What can hang from each mark
nubi: bokosav
pugud: dizaz
lovid: bokosav
tobaf: dizaz peke
puzov: dizaz tata
dizaz: pugud tobaf
fipup: dizaz legif
peke: puzov tobaf
tata: bokosav
bokosav: lovid tata
legif: bokosav puzov

Every row comes from one small tree of marks. Brackets hold a mark, then the marks that hang from it, in alphabetical order. Every link used is in the known rows. Which tree was each row made from?
Known rows
{tobaf {dizaz pugud} peke}: 3.8 -14.9 4.1 11.3 -17.2 36.2 -2.9 10.9 1.9 -0.3 30.7 -10.5 30.5 14.1 -6.9 23.3 34.4 33.2 6.7 -12.8 -9.9 12.5 9.2 6.4 3.4 3.6 16.8 -0.8
{fipup {dizaz pugud tobaf}}: 11.7 -32.8 -38.2 1.7 2.7 -4.4 -14.8 29.4 0.3 -14.5 26.0 11.6 -7.5 10.1 -7.0 22.9 18.6 -5.6 20.6 -7.2 5.8 -14.0 13.0 -10.9 -2.9 -4.0 -50.6 -6.7
{legif {bokosav lovid tata} {puzov {dizaz pugud {tobaf peke}}}}: -24.9 -14.9 53.9 -31.2 -23.7 23.4 44.8 -41.0 3.1 26.8 1.6 -21.7 -33.2 -4.2 25.0 -34.9 52.9 -22.0 -18.1 -5.9 -2.7 15.0 -32.8 17.4 -18.2 25.6 34.8 26.3
{puzov dizaz tata}: 5.0 29.9 -4.3 36.5 -30.2 -20.4 -14.4 32.9 -23.5 3.4 -22.3 9.2 20.8 17.9 -32.6 1.8 -6.4 -11.1 -19.8 7.8 6.6 -11.9 5.0 2.3 12.9 10.5 13.9 -1.7
{dizaz pugud}: 6.9 8.1 -16.9 40.4 5.7 -1.2 -25.5 16.8 -35.8 -28.9 22.1 20.5 9.4 28.5 -10.2 15.7 9.3 -0.8 15.5 -9.0 5.7 4.4 5.4 -15.9 -13.4 6.8 -40.9 7.1
{tata {bokosav lovid}}: 23.0 29.4 -4.9 51.1 14.7 -26.5 -13.6 18.4 -25.6 -4.1 0.7 5.2 -20.6 4.6 -9.4 17.2 -47.2 -28.3 -7.1 -4.5 8.3 -29.8 2.0 -1.5 -21.4 13.0 -37.2 -3.3
{legif {bokosav lovid tata} {puzov {dizaz tobaf}}}: -16.9 8.6 39.7 3.4 -21.3 -2.4 35.6 -6.3 -17.9 24.4 -1.0 -10.4 -29.8 0.1 -9.5 -20.3 27.9 -54.1 -17.8 11.5 4.9 -2.5 -27.5 13.4 -25.9 26.7 16.8 10.0
{puzov {tata {bokosav lovid}}}: 15.5 37.8 3.5 49.9 -4.0 -17.0 -10.8 15.1 -1.3 2.7 -30.0 5.1 -18.7 -5.4 -7.0 10.6 -62.9 -19.4 -24.6 -1.2 12.6 -32.9 0.5 -2.6 -19.1 5.3 -16.0 2.1
{puzov {tata bokosav}}: 8.7 32.6 -13.4 47.9 -8.0 -11.7 -27.5 36.1 -21.8 -2.2 -32.7 17.3 -3.6 -0.6 -15.3 34.9 -72.6 -10.3 -14.7 3.0 -1.2 -20.1 9.9 -8.3 -7.5 2.4 -19.3 -6.6
{pugud {dizaz {tobaf {peke puzov}}}}: 18.6 -21.3 -22.4 -29.4 55.4 6.9 3.4 9.8 -30.2 13.4 23.0 -18.4 45.7 17.7 -19.0 8.7 -14.4 13.6 16.9 9.5 -5.4 -7.4 15.2 5.7 -3.5 -9.1 3.7 -2.8
{peke {tobaf {dizaz pugud}}}: 1.6 -23.3 -19.0 0.8 -26.9 12.9 -8.8 28.8 -9.3 -30.4 44.0 -0.6 20.7 16.3 11.4 18.6 41.2 37.5 7.9 -1.7 -5.3 6.5 -6.9 -10.6 9.2 3.2 -14.3 -0.5
{pugud dizaz}: 31.9 11.9 -16.7 31.9 22.8 -13.8 -28.0 50.1 -63.7 -0.5 23.3 9.3 24.6 24.6 -45.1 18.8 -20.3 -13.7 8.1 3.2 2.1 -13.9 -2.8 -0.3 -7.0 -1.7 -29.4 -15.2
{lovid bokosav}: 13.1 37.7 -37.4 49.5 11.3 -18.6 -37.5 49.3 -31.3 -15.6 9.2 34.3 22.4 6.3 -25.1 50.0 -8.4 -17.9 5.0 -0.5 -1.4 -29.4 25.3 0.9 -19.9 4.3 -28.8 -7.4
{peke {puzov {tata bokosav}} {tobaf {dizaz pugud}}}: -12.0 -10.8 -21.4 -18.8 -15.3 7.2 -4.6 15.3 18.5 -34.2 -2.9 -4.9 -2.4 -10.2 38.3 3.5 -14.3 56.4 -7.2 -3.0 -6.5 7.7 -3.7 -18.1 30.2 -8.8 11.1 -5.4
{fipup {dizaz pugud tobaf} {legif {bokosav lovid tata} puzov}}: -8.3 -19.5 41.5 -20.7 -3.8 20.3 30.3 -13.1 14.1 10.0 33.0 6.0 -56.2 -29.4 8.2 0.6 42.2 -45.2 27.9 -11.9 0.3 10.4 -20.4 -2.4 -30.9 -9.6 -36.8 -12.6
{dizaz pugud {tobaf {peke {puzov tata}}}}: -8.0 -15.5 -13.5 -22.0 21.0 18.8 5.6 -31.1 25.2 -8.0 -9.4 -8.7 31.0 6.3 17.7 2.8 0.9 38.0 3.9 -5.9 4.4 5.3 21.3 -9.6 1.3 -7.6 -0.1 30.6
{dizaz pugud {tobaf {peke {puzov {tata bokosav}}}}}: -11.8 -15.1 -20.6 -22.3 24.0 6.6 -1.5 -23.2 24.5 -5.6 -31.4 -3.7 0.6 -8.0 31.3 4.4 -40.2 35.0 -3.3 -6.3 -3.8 0.0 15.6 -9.1 4.2 -7.2 -6.9 12.6
{legif {bokosav lovid tata}}: 4.0 37.6 37.9 44.2 12.8 14.2 23.3 26.2 -33.7 8.5 13.6 6.3 -22.3 3.8 -9.1 21.0 7.7 -37.6 3.5 -4.6 12.1 -12.7 -8.1 -0.6 -33.4 24.7 -19.0 16.7
{legif {bokosav lovid tata} {puzov dizaz}}: -5.6 35.3 64.4 27.2 -26.7 4.2 31.4 -9.7 -33.3 22.6 3.2 -2.2 -28.9 5.2 -19.1 -12.8 21.7 -49.7 -17.9 8.0 0.9 8.8 -30.8 6.8 -10.9 23.2 39.8 8.7
{puzov dizaz {tata bokosav}}: 4.4 31.8 -10.5 35.5 -29.5 -25.9 -22.9 45.0 -21.6 2.9 -43.2 14.4 -6.7 4.2 -15.7 0.2 -53.3 -16.3 -22.9 6.9 -0.5 -17.2 -1.1 3.7 18.7 10.5 8.0 -17.7
{lovid {bokosav tata}}: 4.2 32.2 -7.1 46.1 3.8 -12.4 -10.3 50.7 -48.0 -7.3 8.9 36.9 9.2 1.5 -17.2 38.7 -6.7 -8.2 -25.5 -12.6 -2.2 -40.2 21.1 -4.3 -23.7 4.3 -40.2 8.7
{pugud {dizaz {tobaf {peke {puzov {tata {bokosav lovid}}}}}}}: 13.8 -9.1 -9.4 -26.4 49.2 -3.3 15.3 -5.1 11.4 29.5 -26.7 -30.8 0.7 -20.8 9.1 -18.0 -60.1 10.6 -28.0 -1.6 5.2 -32.7 2.9 7.8 -9.6 -9.8 8.6 0.3
{nubi {bokosav lovid}}: 27.2 32.9 11.2 58.3 25.7 -9.9 5.0 22.9 -11.1 -11.7 3.6 21.4 -1.3 -21.6 -34.2 37.0 -32.5 -25.4 12.2 1.4 23.9 -24.7 -0.8 -3.7 -40.9 22.0 -38.6 2.3
{dizaz pugud {tobaf {peke puzov}}}: -2.0 -24.0 -23.3 -19.3 39.0 14.9 5.5 -26.4 2.0 -10.8 20.1 -4.5 27.1 16.9 17.6 7.7 14.1 30.5 25.4 -5.6 0.2 8.9 21.4 -6.0 -8.2 -1.8 -16.9 22.6

Write each row's tree
7.2 -13.4 -25.4 -33.7 34.5 -2.5 -1.4 17.2 -12.7 24.2 -25.5 -17.8 18.9 -10.7 -0.2 6.3 -71.3 16.9 -11.9 8.0 -6.5 -19.3 10.4 7.4 2.1 -17.2 13.0 -8.4 -> {pugud {dizaz {tobaf {peke {puzov {tata bokosav}}}}}}
7.1 -11.2 7.7 -7.2 11.4 39.4 10.3 -12.2 8.4 -8.4 33.5 -11.9 33.3 13.3 5.7 13.5 27.0 41.7 17.0 -6.8 -9.8 22.0 16.5 -1.3 13.7 -2.8 30.1 -1.1 -> {tobaf {dizaz pugud} {peke puzov}}
-2.8 -8.8 -8.8 -19.2 33.1 2.5 16.1 -41.7 42.3 0.3 -28.8 -15.1 -18.8 -16.2 43.6 -21.8 -32.5 24.6 -22.6 -12.4 9.4 -13.2 8.9 -6.0 -11.1 -3.5 -4.4 19.7 -> {dizaz pugud {tobaf {peke {puzov {tata {bokosav lovid}}}}}}
3.1 5.4 27.6 -5.5 4.5 29.9 19.7 -24.6 51.0 3.5 -15.1 -22.3 -12.0 -22.0 31.2 -17.7 -17.2 39.9 -24.6 -11.9 -1.4 -0.9 3.5 0.7 17.7 -2.7 43.2 1.7 -> {tobaf {dizaz pugud} {peke {puzov {tata {bokosav lovid}}}}}
-22.5 -1.3 10.4 -29.2 -16.2 14.0 2.7 -2.0 0.1 32.8 6.6 -7.5 9.0 -3.6 -22.2 17.3 20.9 -44.0 41.4 22.2 -19.3 29.5 -6.5 26.4 -15.8 -0.6 34.0 -19.0 -> {fipup {legif bokosav {puzov {dizaz {tobaf peke}}}}}
-17.3 -3.8 -32.8 -8.5 7.9 -25.6 -9.7 10.4 11.1 -21.0 -38.5 10.2 -22.9 0.9 25.7 -38.6 -25.3 10.5 -14.7 2.8 9.4 -2.1 -4.1 -7.3 21.8 5.4 -8.7 -9.8 -> {peke {puzov {dizaz pugud tobaf} {tata bokosav}}}
2.1 2.7 2.9 -7.8 15.0 0.1 0.8 -19.1 -12.1 -1.9 9.2 -2.3 28.5 25.5 6.2 -24.8 31.3 26.7 6.0 -2.3 -2.3 22.7 7.2 2.4 26.5 4.0 31.0 5.8 -> {tobaf {peke {puzov {dizaz pugud}}}}
16.1 -26.9 -30.7 -16.3 25.3 0.2 -5.9 33.4 -39.2 18.8 20.2 -13.0 36.8 17.0 -27.9 17.5 -18.0 2.1 5.9 5.1 -7.2 -19.3 8.8 14.5 -20.1 -5.8 -16.9 -0.2 -> {pugud {dizaz {tobaf peke}}}
2.5 19.2 20.2 -8.7 7.3 -8.3 12.3 -35.8 32.6 9.2 -37.6 -15.0 -18.9 -13.5 31.9 -48.5 -14.2 21.4 -35.6 -11.0 3.6 -1.5 -7.3 5.6 24.0 3.8 39.9 7.5 -> {tobaf {peke {puzov {dizaz pugud} {tata {bokosav lovid}}}}}
-12.7 21.2 59.3 15.8 -22.9 9.0 24.2 -21.0 -26.8 6.1 6.6 1.8 -41.9 6.8 5.7 -39.2 45.2 -34.9 -20.2 -4.9 3.5 18.9 -43.5 2.4 -6.8 26.4 16.7 13.8 -> {legif {bokosav lovid tata} {puzov {dizaz pugud}}}
-11.3 3.0 -25.1 -24.9 -8.7 -26.5 -12.6 3.5 -2.6 -28.7 -26.7 6.4 -12.1 -1.5 37.6 -29.6 -16.9 34.7 -19.0 4.6 -0.1 4.3 -13.2 -13.0 44.2 -2.4 7.4 0.3 -> {peke {puzov {dizaz pugud} {tata bokosav}} tobaf}
-12.3 -3.7 -7.9 4.3 -23.8 -19.0 -16.9 0.4 -18.8 3.0 14.1 9.3 14.1 12.4 -34.3 -4.2 5.4 -41.3 17.2 15.6 -7.9 10.3 -4.5 9.1 -15.1 -8.9 -23.1 -21.4 -> {fipup {legif {puzov {dizaz tobaf}}}}
-3.3 11.4 4.1 -12.4 0.8 -3.9 -4.7 -14.2 6.8 3.5 -38.3 -0.9 -3.8 -5.6 20.7 -23.9 -26.8 30.8 -19.7 -5.0 -5.2 11.9 4.4 2.2 36.8 -0.8 44.4 -3.2 -> {tobaf {peke {puzov {dizaz pugud} {tata bokosav}}}}
8.8 -1.9 19.6 8.0 -36.1 1.3 -22.3 -17.7 17.7 -7.5 8.6 19.0 2.2 -18.6 -28.5 21.4 4.6 -8.7 12.0 -4.5 -11.7 16.2 0.3 -14.1 4.3 -33.9 -18.8 -18.6 -> {fipup {dizaz pugud} {legif {puzov tata}}}
-9.8 0.8 -17.1 -19.7 -10.8 -14.0 -1.9 -7.8 -0.4 -30.8 -8.0 1.7 22.1 12.8 19.7 -35.9 30.8 38.8 -12.2 2.8 7.2 14.0 -11.3 -13.0 41.6 -5.2 13.5 13.6 -> {peke {puzov {dizaz pugud} tata} tobaf}
9.4 9.7 -20.6 -9.5 8.3 -24.3 -0.3 8.5 -33.8 -16.5 17.4 1.2 33.8 26.5 -5.0 -5.0 19.7 16.7 13.2 16.9 -0.2 1.5 2.9 -4.1 27.4 0.5 11.8 2.9 -> {peke {puzov dizaz} tobaf}
-1.3 -36.8 -18.4 -13.8 -11.4 -4.4 -18.4 -8.0 6.4 -8.1 39.3 14.9 -7.2 -7.6 -16.9 21.4 22.0 -18.2 35.5 -4.3 -10.9 13.0 2.0 -10.4 -15.3 -23.7 -51.6 -27.7 -> {fipup {dizaz pugud tobaf} {legif puzov}}
5.1 -37.6 -17.5 -45.0 37.2 16.1 7.1 -6.5 31.7 -0.8 33.9 -1.8 15.5 -12.2 8.6 12.4 28.1 15.7 47.7 -9.4 -6.0 10.6 30.8 -2.4 4.1 -34.6 -29.0 -20.6 -> {fipup {dizaz pugud {tobaf {peke puzov}}} legif}
-8.7 -26.2 -21.2 -14.2 -5.9 -4.4 -4.4 6.5 -3.8 2.4 6.6 -4.7 13.2 22.1 7.8 -20.2 33.6 12.3 -5.0 -1.9 0.5 2.4 3.7 13.1 4.7 14.4 -6.6 10.0 -> {puzov {dizaz pugud {tobaf peke}}}
-22.7 3.8 11.7 -3.1 -26.4 0.0 5.2 -22.6 35.7 3.1 -25.4 -9.9 -35.2 -6.7 15.3 -31.6 36.0 -36.6 -10.2 10.5 14.6 15.5 -34.0 10.8 -4.9 19.4 31.7 13.0 -> {legif {bokosav lovid} {puzov {dizaz pugud tobaf} tata}}
-13.2 6.3 30.5 -16.3 -28.0 12.6 27.8 -36.6 38.0 45.3 -32.3 -27.4 -1.0 -12.8 -1.4 -4.9 12.9 -29.8 -15.0 18.7 0.0 1.1 -13.7 26.8 -7.1 17.2 73.9 16.6 -> {legif {bokosav lovid} {puzov {dizaz {tobaf peke}} tata}}
12.0 4.4 27.8 10.2 -24.0 -11.6 -13.9 -26.5 35.8 -0.8 -6.3 9.5 -50.1 -43.9 1.4 -6.4 -27.4 -20.5 -11.7 -12.1 -4.0 -3.1 -15.1 -7.0 -5.1 -25.5 -23.2 -28.5 -> {fipup {dizaz pugud} {legif {puzov {tata {bokosav lovid}}}}}
-8.0 2.3 -18.3 -2.1 15.9 -28.0 3.8 -12.5 32.6 -17.7 -37.4 -6.7 -37.8 -4.8 38.1 -59.1 -18.2 -0.5 -28.6 -4.6 20.1 -13.1 -10.0 -1.8 13.0 10.9 -13.9 -1.9 -> {peke {puzov {dizaz pugud tobaf} {tata {bokosav lovid}}}}
18.6 -2.7 -9.7 16.2 4.0 -4.7 -20.9 34.4 -5.6 -18.5 37.8 23.3 -3.0 1.2 -18.2 25.1 19.8 -10.2 38.3 -11.8 -4.5 4.1 10.1 -7.0 -0.6 -22.6 -54.5 -32.9 -> {fipup {dizaz pugud} legif}
-13.7 -10.6 -4.8 -8.6 -13.7 -12.9 6.9 -10.4 40.4 13.7 -38.1 -17.9 -30.1 -14.1 35.1 -43.7 -10.5 10.3 -45.9 -9.8 9.2 -23.7 -9.3 16.9 3.6 11.3 8.1 12.8 -> {puzov {dizaz pugud {tobaf peke}} {tata {bokosav lovid}}}
-8.3 25.2 41.6 32.7 -22.2 20.3 7.6 3.5 -57.8 6.4 15.0 16.2 -4.4 8.8 -29.2 47.5 -11.4 -37.7 14.8 6.5 -10.8 17.9 -11.7 -5.9 -25.0 14.1 7.1 13.9 -> {legif {bokosav tata} puzov}
2.5 -20.1 -15.3 -16.5 3.4 15.2 6.8 1.6 -2.8 -37.9 49.5 -3.3 24.5 15.4 17.9 4.2 45.1 47.1 17.6 0.5 -2.1 16.9 3.7 -16.8 24.3 -6.3 -2.0 -1.4 -> {peke puzov {tobaf {dizaz pugud}}}
9.5 -17.3 27.6 -33.2 1.5 20.7 21.9 -18.5 41.3 43.3 23.4 -17.7 -18.2 -34.0 -16.0 40.2 16.7 -46.4 48.9 9.9 -7.9 1.3 4.4 19.7 -29.1 -12.1 18.8 -23.7 -> {fipup {dizaz {tobaf peke}} {legif {bokosav lovid} puzov}}
-8.5 -33.7 4.4 -45.5 -3.9 32.0 0.3 -13.4 26.8 20.6 28.0 0.8 -11.5 -25.2 -4.7 41.7 28.2 -22.0 59.1 1.9 -21.1 30.8 -2.1 12.5 -15.4 -16.6 4.0 -20.2 -> {fipup {dizaz pugud {tobaf peke}} {legif bokosav puzov}}
-1.3 11.1 12.5 -6.8 0.4 7.6 3.5 -23.5 11.6 -0.7 -18.8 -3.7 30.3 9.8 5.3 -25.7 16.6 34.9 -8.4 -3.0 -0.6 18.2 6.7 1.5 34.5 -0.8 43.2 14.1 -> {tobaf {peke {puzov {dizaz pugud} tata}}}
9.1 14.0 -13.6 -1.2 5.8 -7.0 -1.5 -6.8 -10.6 -19.3 -0.3 0.0 36.0 6.4 -1.4 26.4 -10.7 29.2 7.6 10.9 3.9 -6.2 14.3 -21.5 12.5 -13.9 -1.3 18.8 -> {peke {puzov tata} tobaf}
-5.1 5.3 -24.4 -0.1 5.3 -18.8 1.0 8.1 6.1 -7.6 -23.8 1.6 23.3 18.4 -14.6 -13.0 -3.1 -2.0 -6.6 16.9 12.4 -6.1 16.2 -3.4 18.6 4.0 5.4 0.8 -> {peke {puzov {dizaz tobaf} tata}}
-31.3 -18.5 14.0 -28.2 -39.5 0.8 -3.2 -37.0 29.3 12.1 -13.9 -3.9 13.0 -8.4 -3.4 -27.2 21.4 5.7 -10.6 -1.2 -11.2 24.3 -7.5 9.9 0.4 -14.3 6.2 3.9 -> {fipup {legif {puzov {dizaz pugud {tobaf peke}} tata}}}
